In the rows, 128 means zero.
Known rows, with every step that occurs
redod > kamefes: [ 94 113 114 150 165 166 143 141 150  83 158 143 101  90 112 142  92 123
 121 113 149 128  98 119 118]
kamefes > babab > revaf > nitove: [113 175 167  95 150 158 138 100 117 137 152  85 138 144 189 102 102 143
 121 165 157 166  88 159 150]
kamefes > babab > redod > nosog: [136  67 192 127 118 106 131 118 135 148 137 125 127 138 137 140 152  98
 114 150  89  89  74 156 123]
nosog > babab > revaf > nitove > redod: [131 150 141  91 130  75 101 117 119 131 125  68 148 189 153 137 123 141
  99 141 157 168 178  92 174]
revaf > nitove > redod: [116 117 128  89 142  70 105 134 171  92 138  74 108 177 117 167 112 102
 127 128 153 149 137  97 126]
nosog > babab: [ 82 129 133 166  87 146 135 112 101 128 157 122 144  86 130 129 111 160
 117 113 133 121 138 112 179]
babab > revaf > nitove > redod: [147 142 150  68 153  84 105 121 140 111 131  73 135 187 139 156 115 104
 115 145 162 172 161 108 127]
nitove > redod > nosog: [144  55 151 107 152  61 106 155 142 131 109 101 104 147  93 165 151  86
 140 104 110 111 151 111 115]
kamefes > babab > revaf > nitove > redod > nosog > zomar: [147 100 103  87 169  64 108 111 147 178 115  98 135 161 187  90 162 141
 125 137 136 135 115 140 137]
pati > redod > pivobok: [108 140 102 171 137 139 132 128 113 152 119 129  60 131 124 143 128 130
 153  89  91  76  79 139  92]
revaf > nitove: [ 98 142 144 114 142 149 122 145 156  98 171  80 124 137 130 161  91 119
 126 148 154 138  95 128 138]
pati > redod > babab: [136  97 119 184 127 195 158 114 105 136 139 142 130 111 118 164 144 151
 168 158 121  73 104 136 140]
kamefes > babab > redod > pivobok: [115 156 142 147  92 120 130  93 155 140 142 136  83 136 141 122 124 107
 124 113  83  92  83 153 108]
pati > redod: [108  90 132 159 130 156 149 115  92 120 143 134 104 119 126 158 125 127
 143 128 123  95  65 136 106]
zomar > nosog > babab > kamefes: [113 157 137 181 112 178 124 138  62 118 107 159 161  61 107 117 117 150
 125 104 122 155 197  90 156]
redod > nosog > zomar > babab: [140 123 127 108 111 142 131 128 126 153 106 172 155  81 123  81 158 142
 141 119 128 115 105 186 106]
nitove > redod: [117  97 128 105 117  86 120 113 143  94 135 112 108 133  94 159 123  87
 137  97 143 140 150 105 109]
babab > redod: [137  99 173 127  71 143 126 105 144  93 177 133 156 132 114 178 115  78
 104 153 124 114 119 135 106]
redod > pivobok: [105 160 115 150 123 147 120 133 147 132 141 122  79 105 109 143 106 110
 148  74 105 104 121 133 100]
pati > redod > kamefes > babab: [ 69  99 108 170 167 156 174 103 110 126 124 156  57 107 165  88 118 164
 136 124 134 103  11 154 126]
nosog > zomar: [108 112  76 141 106 162 133  96 153 116 180 147 151  66 136 125 115 126
 138 107 149 117 114 144 116]
pati > redod > kamefes > babab > nosog: [ 83 119  95 183 173 160 174 138 112 151 145 147  78 128 136 103 133 143
 164 125  94 122  69 108 132]
kamefes > babab > redod > nosog > zomar: [138  64 118 137 105 111 126  99 158 160 150 147 155 110 158 113 158 119
 117 144 103  87  78 159 122]
nitove > redod > nosog > babab > kamefes: [143  94 149 154 134  53  91 137  72 146  78 132 159 130 107 117 124 134
 139  99 103 126 206  96 128]
nitove > redod > retu: [148 127 118 109 129  65 115 177 130  69 108 118  85 136  88 150 127 100
 105 120 127  96 157 137  82]
kamefes > babab: [ 75 124 146 134 105 159 160  82 125 120 153 128  99  80 153  93 110 129
 149 114 136 131  68 161 135]
revaf > nitove > redod > kamefes > babab > zomar > nosog: [117 150  79  99 144 150 144 158 181 132  73 138  76 146 134 101 137 156
 116 109 151 175 107  94 164]

Rows
[126 128  79 113 120 168 154 137 162 136  71 171  72 108 121  96 144 143
 125  86 142 169 122 102 154]	nitove > redod > kamefes > babab > zomar > nosog
[183 134 145 112 130 151 130  92 110 133 127 122 156 134 129 154 141 115
 143 149 148 141 206 118 144]	nitove > redod > babab > revaf
[127 141 107 151  44 165 132 108 122 158 135 142 168 105 127 106 101 170
 125  98 131 129 154 124 161]	nosog > babab > zomar
[142 122 121 161 146 129 142 181  85  90 115 132  85 125 115 146 132 136
 112 147 110  57  81 169  73]	pati > redod > retu
[172 124 128 145 141 132 118 123  51 153  63 201 180 102 120  68 141 146
 168 134 107 112 111 184  57]	pati > redod > nosog > zomar > babab > kamefes
[161 216  90  78 129  74  96 115 155 158  83 123 115 178 147  88 140 136
 131 109 132 151 156 152 103]	nosog > zomar > babab > revaf > nitove > redod > pivobok
[ 81 103 102 128 151  97 149 100 159 103 117 141  61 120 140  90 117 128
 131 101 147 138  72 118 131]	nitove > redod > kamefes > babab
[126  94 140 147 136 147 131 130 160  77 175 155 123 127 115 165 102 101
  91 146 134 114  93 118 110]	babab > redod > kamefes
[148 175 122 127  96 159 122  92  86 112 102 201 197  68 118  59 103 132
 163 116 144 152 147 176  66]	nosog > zomar > babab > kamefes
[127 167 152 143 113 204 142 123  65 148 123 128 156  77 150 128 144 158
  90 127 141 172 186 104 197]	zomar > nosog > babab > revaf
[111 110 175 128  76 135 147  75 139 113 163 139 131 130 148 129 122 100
 113 154 114 114  73 157 120]	kamefes > babab > redod
[101 108  98 109 187  82 115 157 185  79 135 103  83 168 116 152 102 120
 114 127 165 147 112  86 129]	revaf > nitove > redod > kamefes
[163 140 127 136 147 110 102 123 128 103 109 123 171 155 101 151 103 118
 170 153 140 134 201 101 118]	revaf > nitove > redod > babab > kamefes
[108 111 122 173 121 165 142 151 132 102 139 158 124 104 123 155 138 143
  58 139 127 126 131  81 185]	zomar > nosog > babab > redod > kamefes
[137 147 174 118 162 124 108 151  98 169 137  63 165 155 167 134 129 164
  97 162 131 142 149 124 184]	redod > nosog > babab > revaf > nitove
[136  76 151  89 174  49  94 176 163 132 114  69 105 184 106 172 145  98
 130 128 123 124 135 104 125]	revaf > nitove > redod > nosog
[136 130  52 179 113 194 144 125 159 158 193 149 181  78 113 140 145 133
 180 133 111 109 187 106 151]	redod > babab > nosog > zomar
[143 141 105 133 141 125 124 159 166 142 156  84 142 173  90 181 145 108
 177 156 109 136 213  64 161]	revaf > nitove > redod > babab > nosog
[184 166 134 112  72 116 127 155 126  86 118 184 160 120 114 108 145 126
  75 175 115  79 116 202  69]	nosog > zomar > babab > redod > retu
[124 179 153 121 101 174 149 150 109 136 142 149 150 113  84 112 132 104
 170 123 106 155 160 138 113]	zomar > babab > nosog
[113 146  91 138 124 224 167 142 151 138  93 180  89  78 130  90 128 157
 127  98 138 158  94 120 158]	redod > kamefes > babab > zomar > nosog
[146 115  39 157 111 134 131 123 171 153 167 138 166 111 103 147 160 119
 184 120 113 116 212  83 147]	nitove > redod > babab > nosog > zomar
[116 110 163 153  53 126 127  99 117 119 173 128 175 127 130 157 124 129
  82 149 113 106 141 111 163]	nosog > babab > redod
[159  59 191 126 126 109 112 153 142 132 148 122 146 141 106 185 145  77
 107 151  91  87 119 137 109]	babab > redod > nosog
[132  53 152 155 172 125 133 164  94 155 115 118 102 130 117 165 155 123
 144 125  95  76  78 141 108]	pati > redod > nosog
[137 169 168  91 155 163 120 129 125 116 166  72 155 149 158 150  95 124
 111 167 163 168 126 140 135]	babab > revaf > nitove
[115 181 162 120 134 145 121 118 102 142 160  78 171 147 172 128 105 164
  96 162 153 160 148 123 185]	nosog > babab > revaf > nitove
[121 157 110 111  83 169 143  94 131 118 131 182 165  64 130  77 129 139
 141 117 151 137 108 184 104]	nosog > zomar > babab
[156 179 173  50 135  83 112 118 120 119  99 102 143 189 138 117 127 115
 117 151 164 183 157 141 118]	zomar > babab > revaf > nitove > redod
[ 95 115  29 148 147 106 144 112 173 145 152 152 109 111 140  81 139 133
 162  98 120 142 127  93 133]	nitove > redod > kamefes > babab > nosog > zomar
[181 133 190  51 173  65  99 161 116 153  72  94 136 194 125 124 160 113
 118 151 130 159 154 150 116]	zomar > babab > revaf > nitove > redod > nosog
[138  92 149 194 144 106 114 139  36 162  88 146 161 121 125 115 129 163
 144 122  85  94 142 120 120]	pati > redod > nosog > babab > kamefes
[159 221 144  70 135  78  95 129 133 149  77 105  99 196 131 108 128 121
 130 113 128 159 162 147 105]	zomar > babab > revaf > nitove > redod > pivobok
[159 183 123 104 155  82 110 207 103 108  75  85 111 164 132 141 159 158
  56 153 139 140 198 101 165]	zomar > nosog > babab > revaf > nitove > redod > retu
[128 120  82 118 108 123 145  99 167 138  97 164  97 136 137  71 106 145
 143  92 146 145  94 130 120]	nitove > redod > kamefes > babab > zomar
